Each row was made from one small tree. Brackets hold a mark, then the marks that hang from it, in the order of their numbers. Every link used is in the known rows. Write each row's tree.
Known rows
(j_4 (j_592 j_323)): -.16 -.08 .02 .02 -.21 -.13 -.04 -.13 -.03 -.07 -.18 -.04 .11 -.06 -.46 -.16 -.21 -.16 .45 .09 .11 -.19 -.08 .10 .04 .23 .08 -.33 .23 -.18 .18 .05 -.09 -.03 -.17
(j_489 (j_986 (j_382 j_730))): -.14 .14 -.03 -.25 .12 .47 .36 .24 -.09 .40 .15 .16 -.02 -.01 .03 .04 -.23 .11 .23 -.02 .22 .15 -.05 -.22 -.23 -.26 -.07 .48 -.03 -.09 -.06 .10 -.07 .02 .17
(j_592 (j_323 j_730)): -.15 -.11 -.19 .40 -.14 .16 -.04 .02 .20 .05 -.26 .15 -.34 .10 -.23 -.08 .13 -.25 .26 -.03 .05 -.22 -.30 .18 .23 -.13 .21 -.31 -.07 -.01 .39 .54 .09 -.36 .02
(j_48 (j_4 (j_592 (j_323 j_730 j_986)) j_658)): .15 -.15 .08 .31 -.51 -.29 -.03 -.36 .14 -.14 -.28 -.03 -.12 .13 -.31 -.16 -.09 -.31 -.17 .17 -.15 -.41 .04 .27 .33 -.04 .17 -.71 .17 .19 .31 .49 .20 -.10 -.25
(j_4 j_658): .24 .06 -.16 -.13 .22 .12 .21 .08 -.10 -.21 .00 .13 -.14 .14 -.08 -.29 -.22 .07 .06 -.37 .34 -.31 -.37 .22 .22 .14 .15 -.08 -.15 -.08 .08 .23 .15 -.29 -.25
(j_658 (j_4 (j_592 (j_323 j_489 j_730))) j_363): -.08 -.29 -.08 .28 -.32 -.34 -.28 -.09 .18 -.01 -.01 .13 .03 .25 -.03 .01 .22 .00 .10 .49 -.07 -.01 -.26 .00 .25 -.20 .31 -.74 .12 .12 -.04 -.08 -.10 .15 -.10
(j_363 j_323 j_658): .13 -.01 -.09 -.01 .26 .42 -.20 .07 -.23 -.26 .20 .28 .24 -.03 .25 -.11 .10 .08 -.15 -.38 .01 .01 -.04 .06 -.21 .28 .22 .08 -.07 -.02 .31 .29 -.18 .22 .18
(j_48 (j_4 (j_592 (j_323 j_986)))): .05 -.16 .00 .21 -.53 -.25 -.05 -.24 .07 -.04 -.25 -.11 .16 .05 -.32 -.13 -.15 -.28 .18 .37 -.07 -.29 .17 .05 .24 .01 .01 -.29 .38 .13 .17 .21 .09 .02 -.21
(j_363 j_323): -.09 -.11 -.08 -.16 .11 .40 -.04 .11 -.10 -.13 .03 .12 .16 .02 .08 .01 .00 -.02 .14 -.33 .11 -.06 -.16 -.08 .03 .20 .07 .20 -.04 -.03 .24 .33 .00 -.03 .01
(j_48 (j_4 (j_592 (j_323 j_489)) (j_658 j_363))): .31 -.21 .01 -.02 -.32 -.44 -.06 -.24 .14 -.21 -.23 .07 -.10 .31 -.12 -.17 .08 .03 -.11 .24 -.03 -.28 -.15 .21 .16 .23 .21 -.55 .24 .07 -.01 .18 .06 .00 -.39
(j_658 (j_4 (j_592 (j_323 (j_986 j_489)))) j_363): -.03 -.15 -.04 .15 -.22 -.48 -.24 .00 .01 -.12 .11 .13 .50 .18 -.08 .23 -.17 .05 .16 .71 -.06 .09 .10 -.17 .00 .06 .22 -.38 .15 .36 -.11 -.23 -.20 .31 -.27
(j_48 (j_4 j_592 (j_658 (j_363 (j_323 j_489))))): .31 -.25 .08 -.23 -.18 -.17 -.09 -.23 -.03 -.23 .00 .06 .16 .29 .08 -.03 .12 .10 -.32 .01 -.12 -.17 -.08 .03 .14 .31 .18 -.34 .18 .08 -.05 .10 .08 .13 -.25
(j_592 (j_323 j_489 j_986)): -.09 -.12 -.18 -.09 -.11 -.11 -.08 -.05 .15 -.22 -.33 -.15 -.25 .16 -.08 -.32 -.28 .09 -.10 .02 .16 -.17 -.18 .16 .39 -.23 .06 -.05 .13 .21 .13 .68 .09 .05 -.10
(j_323 j_363 (j_986 j_382)): -.12 .24 .11 -.28 -.01 .04 -.07 .16 -.21 .27 .11 -.27 -.24 -.32 .13 -.12 .16 .01 -.02 .14 -.09 .13 .27 -.22 .02 -.13 -.25 .27 -.14 -.15 -.23 -.22 .01 .07 .12
(j_489 (j_986 (j_323 j_363) (j_382 j_730))): -.23 .22 .04 -.25 .15 .32 .36 .14 .15 .35 .09 .00 -.09 -.25 .02 .33 -.05 .01 .32 -.05 .02 .37 .30 -.40 -.58 -.04 -.31 .59 .02 -.06 .00 -.36 -.08 -.04 .06
(j_323 (j_363 j_658) j_489 j_730 (j_986 j_382)): .11 .20 .15 .13 .00 .06 -.33 -.08 -.08 .23 .12 -.20 -.58 -.20 .46 -.28 .39 .10 -.71 -.07 -.50 .14 .26 .13 .07 -.45 .03 -.16 -.23 -.11 -.21 .02 .02 .30 .49
(j_4 (j_592 (j_323 (j_986 j_382))) j_658): -.08 -.02 .20 -.23 -.16 -.31 -.16 -.08 -.14 -.20 -.15 -.11 .04 -.10 -.34 -.20 -.30 .07 .01 .07 .00 -.13 .10 .19 .08 .27 .02 -.56 .15 .07 .10 .01 -.12 .15 -.36
(j_676 (j_323 (j_489 j_986) j_730)): -.24 -.19 .06 -.09 -.06 .32 .16 .06 .10 .21 -.21 .03 -.32 .25 -.09 .15 -.41 -.05 -.04 -.05 .31 -.13 -.09 -.05 .39 -.45 -.01 .30 .02 -.02 .07 .40 .29 .00 .10
(j_323 j_363 j_730 (j_986 j_489)): .03 .20 -.05 .18 .01 .12 -.02 -.02 -.02 .25 .05 -.12 -.31 -.07 .15 .15 .09 -.33 -.24 .00 -.36 .03 .19 -.02 .16 -.31 .04 .05 -.34 .01 -.05 .15 .25 -.10 .24
(j_986 (j_323 (j_363 (j_658 j_4)) j_489) j_382): .02 .11 .13 .19 .25 -.28 -.27 .05 .29 -.12 .18 -.01 -.05 -.25 .31 .11 .21 .22 -.18 -.09 -.20 .15 .22 -.05 -.35 .00 -.04 -.01 .10 .00 -.30 -.68 -.13 .22 .18
(j_730 (j_323 j_363 j_489)): -.08 -.04 .03 -.12 .31 -.13 .04 -.01 .01 -.06 -.29 -.24 -.23 -.06 -.03 -.27 .27 .11 .01 -.14 .34 .04 -.22 .24 .25 .01 -.27 .08 -.18 -.32 .03 .00 .06 -.22 -.03
(j_4 j_592): .00 -.04 .00 -.03 -.09 .09 .08 -.08 -.23 .04 .07 -.09 .23 -.08 -.31 -.11 -.21 -.15 .41 -.09 .14 -.12 -.07 .01 .11 .11 .01 -.13 .10 -.27 .03 -.21 .00 -.06 -.17
(j_730 j_323): -.10 -.13 -.12 .08 .20 .04 .18 .07 -.12 -.11 -.19 .01 .21 -.02 -.24 -.21 -.02 .09 .36 -.06 .57 -.01 -.26 .21 .22 .13 -.20 .07 -.15 -.14 .29 .02 .00 -.35 -.23
(j_48 j_4): .27 -.07 -.17 .26 -.18 .08 .18 .02 .08 .06 -.04 .13 -.01 .17 -.03 -.13 .03 -.20 .18 .04 .16 -.37 -.14 .02 .23 -.13 .09 .14 .11 -.06 .02 .14 .20 -.29 -.07
(j_382 (j_986 j_323 j_489)): .13 .03 -.29 .35 .09 .19 .40 .08 .10 -.30 .23 .16 .34 .21 -.10 .46 -.42 .01 .18 -.30 -.12 -.08 -.20 -.23 -.33 .17 .15 .44 .13 .28 -.04 -.04 .11 -.49 -.08
(j_986 j_382): -.04 .05 -.02 .04 .06 .14 .01 .29 -.17 .15 .13 .10 .00 -.13 -.04 -.02 .05 .09 .30 -.04 .12 -.05 -.12 -.03 -.07 .01 -.02 .22 -.04 -.20 -.18 -.26 -.04 -.13 .01
(j_382 (j_730 (j_323 j_363)) j_986): .07 .11 -.13 -.05 .10 .25 .49 .10 -.16 .00 .09 .04 .17 .09 -.08 -.16 .26 .00 .09 -.22 .11 .23 -.46 -.03 -.04 .08 -.25 .41 -.10 .11 .09 .22 -.15 -.45 .29
(j_730 (j_323 j_489)): -.05 -.19 -.11 -.01 .20 -.06 .11 .02 .00 -.19 -.27 -.13 .01 .09 -.14 -.28 -.04 .25 .10 -.20 .52 -.06 -.37 .33 .33 -.01 -.16 .04 -.12 -.13 .10 .11 .08 -.26 -.16
(j_382 j_730 j_986): .20 .12 -.31 .00 -.08 .51 .58 .13 -.18 .07 .28 .23 .21 .29 .00 -.10 -.09 -.03 .11 -.38 .06 -.01 -.62 -.15 .02 -.09 .08 .45 .02 .26 -.04 .41 -.04 -.39 .31
(j_323 j_489): .09 -.07 -.19 -.09 .11 .12 .09 .05 .02 -.04 -.06 -.03 -.21 .20 .07 -.29 -.18 .12 .01 -.29 .24 -.23 -.39 .15 .32 -.16 .11 .12 .01 -.14 -.12 .20 .17 -.14 -.01
(j_48 (j_4 j_592)): .15 -.11 .02 .19 -.30 -.05 .09 -.17 -.03 .08 -.04 -.02 .20 .07 -.25 -.08 -.03 -.28 .25 .13 .02 -.32 .00 -.02 .18 .01 .03 -.11 .27 -.16 -.01 -.13 .12 -.12 -.14

Which tree is each row?
-.26 .10 .11 .14 -.23 -.01 -.24 .08 .08 .27 -.20 -.13 -.57 -.26 .00 -.04 .37 -.20 .00 .29 -.34 .05 .19 .00 .08 -.25 -.06 -.22 -.12 -.01 .13 .25 -.01 -.02 .19
(j_592 (j_323 j_363 j_730 (j_986 j_382)))
.23 .24 -.19 .58 .13 .21 .19 -.03 .12 -.13 .28 .14 .05 .04 .13 .39 .08 -.19 -.19 -.36 -.52 .06 .03 -.12 -.43 .05 .26 .15 -.09 .11 .01 -.08 .04 -.32 .25
(j_382 (j_986 (j_323 (j_363 j_658) j_730) j_489))
-.03 .18 .10 -.43 -.02 -.01 -.01 .06 -.08 .30 .08 -.24 -.35 -.13 .29 -.17 .18 .09 -.37 -.12 -.19 .22 .08 -.01 .04 -.27 -.32 .35 -.09 .05 -.43 .00 .02 .18 .43
(j_323 j_363 j_489 (j_986 (j_382 j_730)))
-.29 -.08 .07 -.44 .25 .35 -.09 .15 .04 -.02 -.01 -.04 -.11 .02 .23 .13 -.13 .32 -.15 -.21 .02 .04 .02 -.18 -.07 -.10 .09 .28 .07 -.17 .02 .39 .01 .24 .08
(j_363 (j_323 (j_489 (j_986 j_382))))
-.03 .01 -.03 -.32 .08 -.03 .17 -.06 -.09 .07 -.16 -.22 -.01 .04 .03 -.32 .12 .02 -.16 -.16 .27 .29 -.15 .25 .25 -.13 -.43 .31 -.19 .17 .06 .23 -.01 -.04 .18
(j_382 (j_730 (j_323 j_363 j_489 j_986)))
-.34 .02 .31 -.22 .03 .18 .01 .15 .08 .40 -.13 -.08 -.61 -.08 .04 .23 .00 -.06 -.14 .14 .00 .08 .20 -.12 .08 -.37 -.19 .38 -.04 -.26 -.21 .00 .14 .10 .33
(j_676 (j_323 j_363 (j_489 (j_986 j_382)) j_730))
.27 -.19 -.05 .03 -.36 -.36 .00 -.18 .06 -.16 -.17 .15 .06 .21 -.22 -.08 .11 -.10 .11 .31 .03 -.24 -.11 .10 .03 .35 .18 -.51 .21 .05 .10 .08 -.01 -.08 -.44
(j_48 (j_4 (j_592 j_323) (j_658 j_363)))
-.02 -.06 -.12 .10 .17 -.09 .10 .06 -.19 -.19 -.16 -.08 .37 .03 -.17 .01 -.28 .12 .07 .05 .35 .04 .01 .20 .13 .02 -.21 .18 -.23 .22 .14 .11 .06 -.18 -.24
(j_730 (j_323 (j_986 j_489)))
.00 .19 .11 .25 .22 -.18 -.17 .15 .15 -.03 .28 .12 .17 -.35 .16 .18 .26 .11 .08 .02 -.13 .19 .32 -.19 -.50 .14 -.06 .08 .05 -.06 -.13 -.83 -.20 .12 .10
(j_986 (j_323 (j_363 (j_658 j_4))) j_382)
-.28 .06 .21 -.33 .39 -.08 .09 .10 .03 .14 -.27 -.29 -.34 -.20 .03 -.12 .16 .33 -.01 .10 .29 .19 .07 .07 -.02 -.12 -.29 .25 -.12 -.46 -.06 -.04 -.02 -.01 -.04
(j_730 (j_323 j_363 (j_489 (j_986 j_382))))
.28 -.07 .03 .15 -.23 -.47 -.03 -.24 .14 -.31 -.22 .04 .16 .19 -.28 .04 -.37 -.19 -.17 .17 -.15 -.41 .09 .25 .08 .22 .19 -.40 .23 .26 .04 .35 .12 .02 -.31
(j_48 (j_4 (j_592 (j_323 (j_986 j_489))) j_658))
-.14 .03 -.05 -.10 .08 -.19 -.12 .00 .28 -.04 -.33 -.13 -.57 .00 -.01 -.22 .18 -.09 .04 -.04 .01 -.15 -.16 .14 .13 .03 .05 -.03 .05 -.22 .01 .33 .07 -.09 .12
(j_592 (j_323 j_363 j_489))
.39 -.13 .00 .02 -.26 -.17 .13 -.14 -.11 -.04 .04 .14 .15 .22 -.12 -.12 .04 -.03 .03 .19 .06 -.22 -.12 .04 .10 .26 .10 -.33 .10 -.03 -.04 -.19 .09 -.09 -.41
(j_48 (j_4 j_592 (j_658 j_363)))
-.03 .02 .15 .19 -.11 -.13 -.34 -.31 .12 -.01 -.19 -.15 -.35 -.12 -.08 -.26 .30 -.22 -.17 -.06 -.34 -.06 .04 .32 .01 -.01 .18 -.66 .06 -.31 .11 .09 -.09 .19 .25
(j_4 (j_592 (j_323 (j_363 j_658) j_489 j_730)))
-.13 -.21 -.15 -.27 .01 .50 -.06 .05 -.02 .13 .03 .07 -.21 .23 .37 .15 .15 .21 -.16 -.01 -.02 .18 -.12 -.23 .08 -.23 .19 .02 -.16 .00 .20 .46 .08 .14 .00
(j_658 (j_363 (j_323 (j_489 j_986) j_730)))
-.06 .04 -.08 .27 .16 -.05 .06 .22 .14 -.07 .15 .19 .31 -.13 -.07 .61 -.22 .02 .32 -.16 -.10 .06 .17 -.11 -.61 .29 -.07 .36 .00 .15 -.24 -.65 -.03 -.25 -.09
(j_986 j_323 j_382 j_489)
.18 .08 -.36 .23 .01 .34 .57 .07 .09 -.15 .32 .28 .50 .31 -.06 .45 -.34 -.12 .15 -.47 -.10 .10 -.35 -.19 -.43 .15 .03 .58 .08 .56 -.09 .08 -.02 -.46 .18
(j_382 j_730 (j_986 j_323 j_489))
.33 -.19 -.12 -.17 -.19 .03 .02 -.04 -.13 -.20 .02 .16 .13 .27 .24 -.04 .09 .12 -.32 .10 .00 -.10 -.03 -.07 .20 .14 .09 -.07 -.02 .39 .13 .42 .12 .03 -.28
(j_48 (j_4 (j_658 (j_363 (j_323 j_986)))))
-.19 -.22 .09 -.33 .06 .02 -.22 -.06 .00 -.06 .16 .02 .36 .22 .22 .17 -.10 .35 -.08 .37 .04 .19 .05 -.39 .04 -.07 .22 -.22 .19 .04 -.03 -.04 -.15 .54 -.16
(j_658 (j_4 j_592) (j_363 (j_323 (j_489 j_986))))
.00 .18 -.10 .19 .27 -.08 .14 .04 .24 -.07 .04 .04 .06 -.12 -.03 .50 -.13 -.24 .25 -.24 -.12 .05 .20 -.11 -.43 .32 -.10 .35 -.09 -.02 -.08 -.46 .12 -.28 -.06
(j_986 (j_323 j_363) j_489)
-.14 -.15 .05 .01 -.35 -.45 -.31 .07 -.08 .00 .11 .05 .39 -.02 -.06 .06 .04 .22 .25 .78 -.02 .18 .13 -.28 .03 -.02 .06 -.46 .21 .23 -.15 -.43 -.30 .36 -.25
(j_658 (j_4 (j_592 (j_323 (j_986 j_382)))) j_363)
.06 .14 -.10 .43 .07 .25 -.01 -.16 .15 .05 .10 .02 -.12 -.23 .08 .09 .26 -.26 .06 -.31 -.21 .12 .19 .04 -.22 .02 -.01 -.05 -.14 -.10 .30 -.28 .05 -.16 .07
(j_986 (j_323 (j_363 j_658) j_730))
-.12 .06 -.08 .31 -.03 .20 .13 -.10 .23 .14 -.03 -.10 -.25 -.21 -.07 .23 .25 -.37 .29 -.23 -.13 .07 .08 -.12 -.05 -.06 -.12 .04 -.11 -.12 .22 -.27 .20 -.37 -.05
(j_986 (j_323 j_363 j_730))
-.23 -.08 .05 -.27 -.03 .26 -.21 .19 -.25 -.08 .14 -.04 .19 -.14 .12 .05 -.07 .16 -.06 -.10 -.08 .09 .20 -.19 .00 .05 -.11 .23 -.01 .17 .06 .19 -.09 .23 .05
(j_363 (j_323 (j_986 j_382)))
-.07 .16 .06 .02 .28 -.09 .10 .30 -.07 .17 .14 .19 .23 -.14 .01 .29 .30 -.02 .12 -.07 .01 .33 -.05 .15 -.52 .24 -.30 .43 -.30 -.01 -.31 -.41 -.23 -.24 .33
(j_986 (j_382 (j_730 (j_323 j_363))) j_489)
.02 -.01 .16 -.02 -.12 .12 -.17 -.08 -.07 .09 -.06 -.14 -.32 .02 .15 -.05 -.01 -.11 -.54 -.04 -.10 .07 .20 .15 .35 -.32 -.14 .15 -.13 .15 -.08 .22 .15 .30 .37
(j_676 (j_323 (j_363 j_658) j_489 j_730 j_986))
.09 .03 .03 .36 .03 -.25 -.27 -.09 .03 -.25 .09 .22 .37 .01 -.12 -.23 -.07 .01 .08 .17 .07 -.15 -.05 .17 -.04 .08 .36 -.53 .23 -.01 .14 -.04 -.27 .31 .01
(j_363 (j_658 (j_4 (j_592 j_323))))
-.21 -.22 .18 -.04 -.34 .05 -.13 .13 -.06 .16 -.09 -.05 -.19 .05 -.03 .09 -.18 .01 -.21 .07 -.01 -.02 .09 .03 .39 -.40 -.22 .23 .01 .26 -.20 .11 .17 .08 .25
(j_676 (j_323 j_489 j_730 (j_986 j_382)))
-.14 .12 .14 -.05 .26 -.25 -.07 .20 -.15 .07 -.05 -.20 .13 -.29 -.01 .14 .14 .13 -.03 .19 .04 .25 .28 .10 -.11 .13 -.40 .25 -.32 -.01 -.14 -.35 -.09 -.08 -.02
(j_730 (j_323 j_363 (j_986 j_382 j_489)))
.29 .33 -.02 .17 .29 -.22 -.19 .02 -.06 -.08 .29 .04 .16 -.01 .35 .00 -.10 .00 -.46 .16 -.17 .05 .28 .01 -.04 -.15 .19 .05 -.16 .14 -.22 -.08 -.02 .38 .25
(j_323 (j_363 (j_658 j_4)) (j_986 j_489))
-.22 .02 .10 .22 -.04 .00 -.11 .00 .31 .19 .00 -.16 -.43 -.29 .13 .24 .36 -.06 .03 -.24 -.35 .11 .14 -.09 -.20 -.13 -.16 .01 -.05 -.15 -.18 -.51 .12 -.20 .12
(j_986 (j_323 j_363 j_489 j_730) j_382)
-.12 .00 -.01 -.25 .03 .22 -.09 .20 -.15 -.02 .27 .21 .46 .00 .22 .39 -.11 .01 -.17 -.21 -.23 .22 .15 -.09 -.34 .10 -.09 .44 -.08 .42 -.10 .30 -.15 .21 .34
(j_363 (j_323 (j_986 (j_382 j_730) j_489)))
.33 -.08 .09 .08 -.19 -.17 .14 -.22 -.02 -.13 -.05 .04 .15 .15 -.23 -.17 -.12 -.15 .04 -.07 .06 -.43 -.10 .16 .21 .17 .15 -.33 .20 -.11 .02 -.04 .16 -.18 -.29
(j_48 (j_4 j_592 j_658))
-.10 .20 .12 -.01 .22 .00 .08 -.20 .15 -.01 .11 -.09 .22 -.24 -.04 .17 -.33 .02 .15 .13 .04 .16 .46 -.31 -.32 -.02 .02 -.01 .22 -.16 .20 -.45 -.08 .35 -.19
(j_489 (j_986 (j_323 (j_363 (j_658 (j_4 j_592))))))
-.07 .15 .19 -.19 .49 -.03 -.06 .04 -.04 .05 -.14 -.20 -.26 -.23 .16 -.24 .19 .40 -.27 .02 .24 .27 .16 .18 -.18 -.07 -.20 .16 -.17 -.42 .01 -.13 -.12 .20 .09
(j_730 (j_323 (j_363 j_658) (j_489 (j_986 j_382))))
.24 -.06 -.02 -.29 -.02 -.05 .08 -.08 -.36 -.08 .13 .05 .18 .09 -.17 -.17 -.10 .11 .17 -.01 .18 .01 -.19 .02 .04 .38 .08 -.37 -.08 -.12 -.03 -.29 -.05 .00 -.45
(j_4 j_592 (j_658 j_363))
-.11 .23 .13 -.51 .27 .19 .18 .13 .10 .42 .02 -.12 -.50 -.08 .25 -.05 .07 .12 -.14 -.10 -.02 .19 .01 -.14 -.18 -.30 -.10 .47 -.04 -.35 -.30 .03 .03 .13 .37
(j_323 j_363 (j_489 (j_986 (j_382 j_730))))
.22 .27 .00 .18 .30 -.05 -.14 .04 -.02 .00 .23 .12 -.05 -.09 .23 -.22 .27 -.04 -.12 .02 .05 -.05 -.07 .03 -.01 -.06 .18 -.05 -.11 -.21 -.10 -.20 -.09 .16 .26
(j_323 (j_363 (j_658 j_4)))
-.05 -.18 .02 -.12 -.09 -.21 -.31 .01 -.18 -.19 .34 .10 .76 .13 .17 .40 -.11 .17 -.07 .46 -.16 .23 .23 -.36 -.02 .16 .14 -.20 .07 .42 -.10 -.24 -.21 .47 -.14
(j_658 (j_4 j_592) (j_363 (j_323 (j_986 j_489))))
-.02 .13 .13 -.09 -.13 -.16 -.26 -.22 -.18 -.05 -.11 -.22 -.02 -.27 -.19 -.27 -.06 -.19 .00 .18 -.19 .06 .36 .08 -.04 .21 -.03 -.36 .12 -.17 .18 .01 -.21 .38 -.01
(j_4 (j_592 (j_323 (j_363 j_658) j_986)))
